What can hang from each mark:
q_23: q_366 q_876
q_623: q_366
q_562: q_366
q_876: q_23 q_182 q_420 q_562 q_640
q_366: q_23 q_420 q_562 q_623 q_640
q_640: q_366 q_876
q_420: q_876

Each row was made from one small tree. The marks that hang from a mark follow it in brackets, in the order of their numbers. Every link used is in the known rows. Write each row's tree.
Known rows:
q_640[q_366 q_876[q_23 q_182 q_420 q_562]]: [-23.8  -4.0  19.6 -33.3  15.1 -13.8  -0.4   1.8  25.5  12.1  -5.0 -35.8
  28.4 -19.2  27.1  -7.4  -0.1 -31.8   8.2  -1.3 -24.3]
q_420[q_876[q_562 q_640[q_366]]]: [-33.9   1.3  38.5   5.3  -7.6 -29.8  -4.8  -7.0   3.4  14.9  13.0 -19.7
 -21.0 -23.5  11.5  14.0  24.2   7.9 -15.9   5.1 -11.5]
q_562[q_366[q_640[q_876[q_420]]]]: [  0.1  11.6  26.4  13.5  -1.9   9.7  -9.9  42.6   7.1  10.4  -1.8  -6.0
   5.6 -11.5  17.6 -11.0  -5.0 -13.7 -17.1   4.6  -8.7]
q_562[q_366[q_23 q_640]]: [ -4.5  15.2  24.1  25.0  -1.5 -10.8 -26.7  41.5   2.2   8.5   1.1 -10.2
 -13.6   3.3  13.2 -20.7  -2.4 -10.2 -12.8  16.5  -3.4]
q_562[q_366[q_420[q_876] q_640]]: [  0.9   7.2  33.9  26.4  -2.4   4.0  -4.8  52.5   3.5  16.4   9.6  -4.4
 -17.6   5.8  21.1 -18.3 -10.1   3.5 -12.7   5.8  -3.6]
q_23[q_876]: [ -9.4  -9.2  15.4  15.8  -8.1   2.9   8.8  26.8   4.0  19.5   3.7  -3.1
 -13.6   7.9   4.2  -4.5  -0.2  -0.6   0.5  -5.2 -11.9]
q_623[q_366[q_23[q_876[q_182 q_420]] q_562 q_640]]: [-12.3   5.2  13.2  62.4  15.8 -20.2 -30.4  23.8  -0.8  19.6  -3.3  -1.3
   8.4   7.8  17.6 -17.3   1.9 -15.8   3.3  25.4 -16.3]
q_420[q_876[q_182]]: [ -4.0  -8.3  23.9  38.6  -6.1   9.0  26.2 -13.8   2.4  -2.6  19.9 -10.7
 -27.8   4.3  12.7  -2.1  -6.6   4.9  -2.9 -11.1   0.5]
q_623[q_366[q_23 q_640[q_876]]]: [-11.2   7.5  10.7  39.5  -0.5 -13.1 -30.5  31.5  13.3   5.0  -8.6   1.1
   9.2   3.0   7.7 -14.7 -11.3 -11.5  -4.8  30.8  -5.5]
q_366[q_23]: [-11.3   8.0   0.3   8.8   0.7 -17.7 -11.7   9.3   7.1   3.4   0.2 -13.0
 -11.1  12.8   6.2 -14.2   4.4  -1.0  13.2  14.6  -4.1]
q_420[q_876[q_562]]: [-25.6  -0.9  34.1  13.1  -9.5  -5.4  11.1  -5.8  -7.6  10.9  12.1 -10.7
 -26.5 -10.4  10.7   4.9  17.0   4.4  -0.7  -0.6   3.0]
q_366[q_420]: [ 3.2 -3.5 -5.4 -2.6  5.3  2.2  2.0 22.8 10.3 12.5  2.8 -1.2 -1.1 12.1
  9.8 -8.7 -9.5  9.7 15.3  0.0 -1.9]
q_366[q_420 q_562 q_623 q_640[q_876]]: [-15.8  31.8 -12.0  42.8  24.2  17.3   5.5  31.9 -41.6  37.0  15.3   5.9
  34.5 -18.3  28.1  -5.5  24.5 -22.4  14.4  24.5  -6.8]
q_23[q_366[q_623]]: [-26.6   2.7  -5.3   7.2  11.4   0.5  -0.1  29.1 -18.0 -14.3  -6.4  -2.6
  13.4  11.3  -9.1   2.4 -12.2  -6.6   5.8   6.7  10.6]
q_23[q_366[q_420 q_623 q_640] q_876[q_562]]: [-45.4   5.1  18.2  40.7   7.0  -0.8  -8.0  63.6 -19.2  21.2  -2.5 -11.8
  -6.5   3.4   6.2  -7.7  -0.6 -11.8  10.7  13.4 -10.2]
q_23[q_366[q_420 q_562] q_876]: [-35.9  -2.1  -6.1  11.2   8.6  -9.0   1.0  61.7  -7.7  23.7  -1.3  -5.3
  -2.0  17.4   7.4 -24.3  -8.6   1.6  11.6  -4.1 -21.1]
q_623[q_366]: [ -1.8 -14.6   8.0  13.4   2.8  -9.2 -22.9  16.5   9.6  -1.3  -9.1  11.9
  11.1   9.2  -4.5   4.1 -18.9  -2.5  -4.4  10.3  12.7]
q_562[q_366[q_23]]: [ -8.9   0.5  19.2   0.5  -2.2 -11.6 -22.3  40.7   8.3   8.3   0.8  -9.8
 -13.0  10.7   9.0 -13.0  -8.2  -7.1  -3.8   4.7   9.9]
q_640[q_366[q_23 q_420 q_623] q_876]: [-34.4   4.5   1.9 -29.4   9.3 -12.6   5.2  64.5   4.9  17.0  11.4 -16.9
  21.3  15.2  27.3  -9.7  -0.4 -17.6  13.5  15.5   8.9]
q_640[q_366 q_876[q_23 q_182 q_420]]: [ -7.6  -3.2  12.7 -27.7  16.2  -6.6  13.3  10.8  31.9   4.5  -3.7 -30.5
  33.2  -2.1  27.5 -15.1 -13.0 -23.6   5.8  -1.9 -30.3]
q_420[q_876]: [ -9.5   0.0  27.4  18.4  -8.5   1.2  24.8   3.2  -1.3   3.6  13.5  -5.5
 -21.5   6.8  11.0  -3.0   3.9  12.5  -3.2  -1.2  -3.1]
q_876[q_182 q_640]: [  4.5  -7.2  -3.5  42.2   1.5  -6.4 -17.6 -43.3  21.7  -0.1   7.6 -15.8
  -5.3 -29.8  -2.6  17.6  -5.9  -2.6 -12.6  -7.5 -16.9]
q_876[q_23[q_366[q_562]] q_182]: [ -3.9  -0.1 -11.7  23.4  21.8  -7.6  -7.9 -26.8   4.1  -3.7  -7.6 -20.5
  12.7  -1.9  -2.4 -23.0 -24.1 -17.1  12.2  -0.3 -29.1]

Which tree is each row?
[-22.8 -20.4  29.4  32.8  -4.1   7.6  -7.5  19.0  -5.2  24.7  10.8 -12.3
 -22.2  -9.1   7.6   9.6  -1.4 -23.7   0.3 -14.3  11.1] | q_23[q_876[q_182 q_562[q_366[q_623]]]]
[-14.5   7.0   4.1  46.2  29.0  -1.1  12.0  -6.1 -24.3  38.2  22.3  -9.2
  14.9  -6.5  22.2   6.6  14.6  -4.5  24.7  12.2  -8.6] | q_366[q_420[q_876[q_23 q_182 q_640]] q_562 q_623]
[ -1.4  27.0  16.6  41.7  17.3  20.5  12.8  10.7 -13.1  13.1  -3.6  -9.2
  36.5 -15.8  17.7   0.8  11.6 -23.4   9.5  30.1 -22.6] | q_366[q_623 q_640[q_876[q_23 q_420]]]
[-25.0  -5.9  33.2  23.9  -4.4   1.6 -10.3  44.6  -8.5  35.0   5.7  -7.6
 -16.5  -6.5  11.4   1.8   8.7 -14.2   0.9   1.4   0.5] | q_23[q_876[q_562[q_366[q_420 q_623 q_640]]]]
[-22.7   0.0  36.4  -9.2  11.3 -15.4 -23.9  17.4  11.5  18.0 -10.5 -24.8
  -0.1 -10.7  21.4   4.7  18.5 -14.8  16.7   3.8  -1.3] | q_876[q_420 q_562[q_366[q_23]]]
[-15.2  -3.0  21.9  59.3   1.1 -18.7 -37.2  24.8   9.5  11.0  -4.7  -4.1
  -8.8   5.3   7.1 -11.7  -8.9 -14.7  -2.7  25.0  -4.6] | q_623[q_366[q_23[q_876[q_182 q_562]] q_640]]
[-17.1  -1.2  -1.9  20.3  12.8 -27.4 -34.8  17.6  -3.4  12.3  -4.7   6.5
  12.7  10.0   4.9  -8.6  -0.6  -9.5   6.3  21.3   7.3] | q_623[q_366[q_23 q_562]]
[ -4.2   1.8   1.9  23.0  27.5 -31.0 -22.2 -43.5   8.2  14.9   4.7 -27.8
  25.4 -25.5   5.0   7.5   1.3 -18.9  -4.1  11.9 -35.2] | q_876[q_23 q_182 q_640[q_366[q_562 q_623]]]
[-19.0  37.4  -9.0  58.3  31.9 -10.7 -13.4  31.5 -41.7  35.0  15.1  -5.2
  14.8   5.7  29.5 -18.2  31.3 -16.1  28.3  41.2  -7.4] | q_366[q_23 q_420 q_562 q_623 q_640]
[-24.5   5.8  -0.2 -22.8  23.9 -22.5  -2.3  22.1 -36.2   9.3  12.2  -0.4
  26.2   5.7  13.9   5.8  21.5 -19.3  -3.4   8.8  14.3] | q_640[q_366[q_562 q_623]]
[-14.4   5.1   8.9  62.6  10.6 -21.3 -34.3  23.3  -5.8  19.1  -0.1   2.1
   2.8   5.7  12.3 -18.1   0.0 -16.8  -2.2  25.4 -10.4] | q_623[q_366[q_23[q_876[q_182]] q_562 q_640]]
[-11.8  -7.5  19.4  33.2  14.5 -13.6 -25.8 -54.3  27.3  12.2  -4.0 -33.6
   3.6 -48.1  12.7  31.1  18.3 -12.3   6.7  -7.1 -25.0] | q_876[q_182 q_420 q_562 q_640]
[  1.0  -8.4  29.2  14.9   0.3  -2.2  -7.4  31.2  21.2  19.4   8.2 -13.6
 -14.6   3.3  15.1  -9.1 -20.5   4.6  -4.5  -3.9  -5.4] | q_562[q_366[q_420[q_876[q_23 q_182 q_640]]]]
[-22.6  -6.3  32.0  18.3  -8.2  -2.4 -12.9  42.7  -0.1  34.4   3.5  -9.0
 -21.4  -7.4  11.6  -4.9   6.8 -10.2  -2.5  -1.5  -7.2] | q_23[q_876[q_562[q_366[q_420 q_640]]]]
[-22.3   5.8  39.1  20.0  -4.5 -24.2  -4.9 -29.4  12.4  22.7   2.9 -24.8
 -15.3 -29.0   5.7   6.4  18.0   8.3  -2.4  13.6 -32.2] | q_420[q_876[q_23 q_562 q_640]]
[-22.2 -14.9  19.7  39.6  -8.0  -8.6 -16.8 -12.4  12.8  27.1   7.5 -19.1
 -22.1 -29.9   2.0  16.1   8.4 -10.7  -5.9  -9.9 -17.8] | q_23[q_876[q_182 q_562 q_640]]
[-20.7  -6.4  15.8  13.2  22.0 -35.9 -38.4 -41.2  17.4  23.6   0.9 -38.4
  11.4 -38.2   5.9  16.4   4.6 -21.7   5.9  12.3 -26.1] | q_876[q_23 q_182 q_562 q_640[q_366[q_420 q_623]]]
[-17.0  -0.9  -6.4  29.4  21.1 -29.5 -24.0 -12.3   4.9  14.4  18.1 -22.9
   7.0 -13.5  15.0  10.8   6.7 -11.9  -1.0   5.8  -9.7] | q_876[q_182 q_640[q_366[q_23 q_420 q_562 q_623]]]
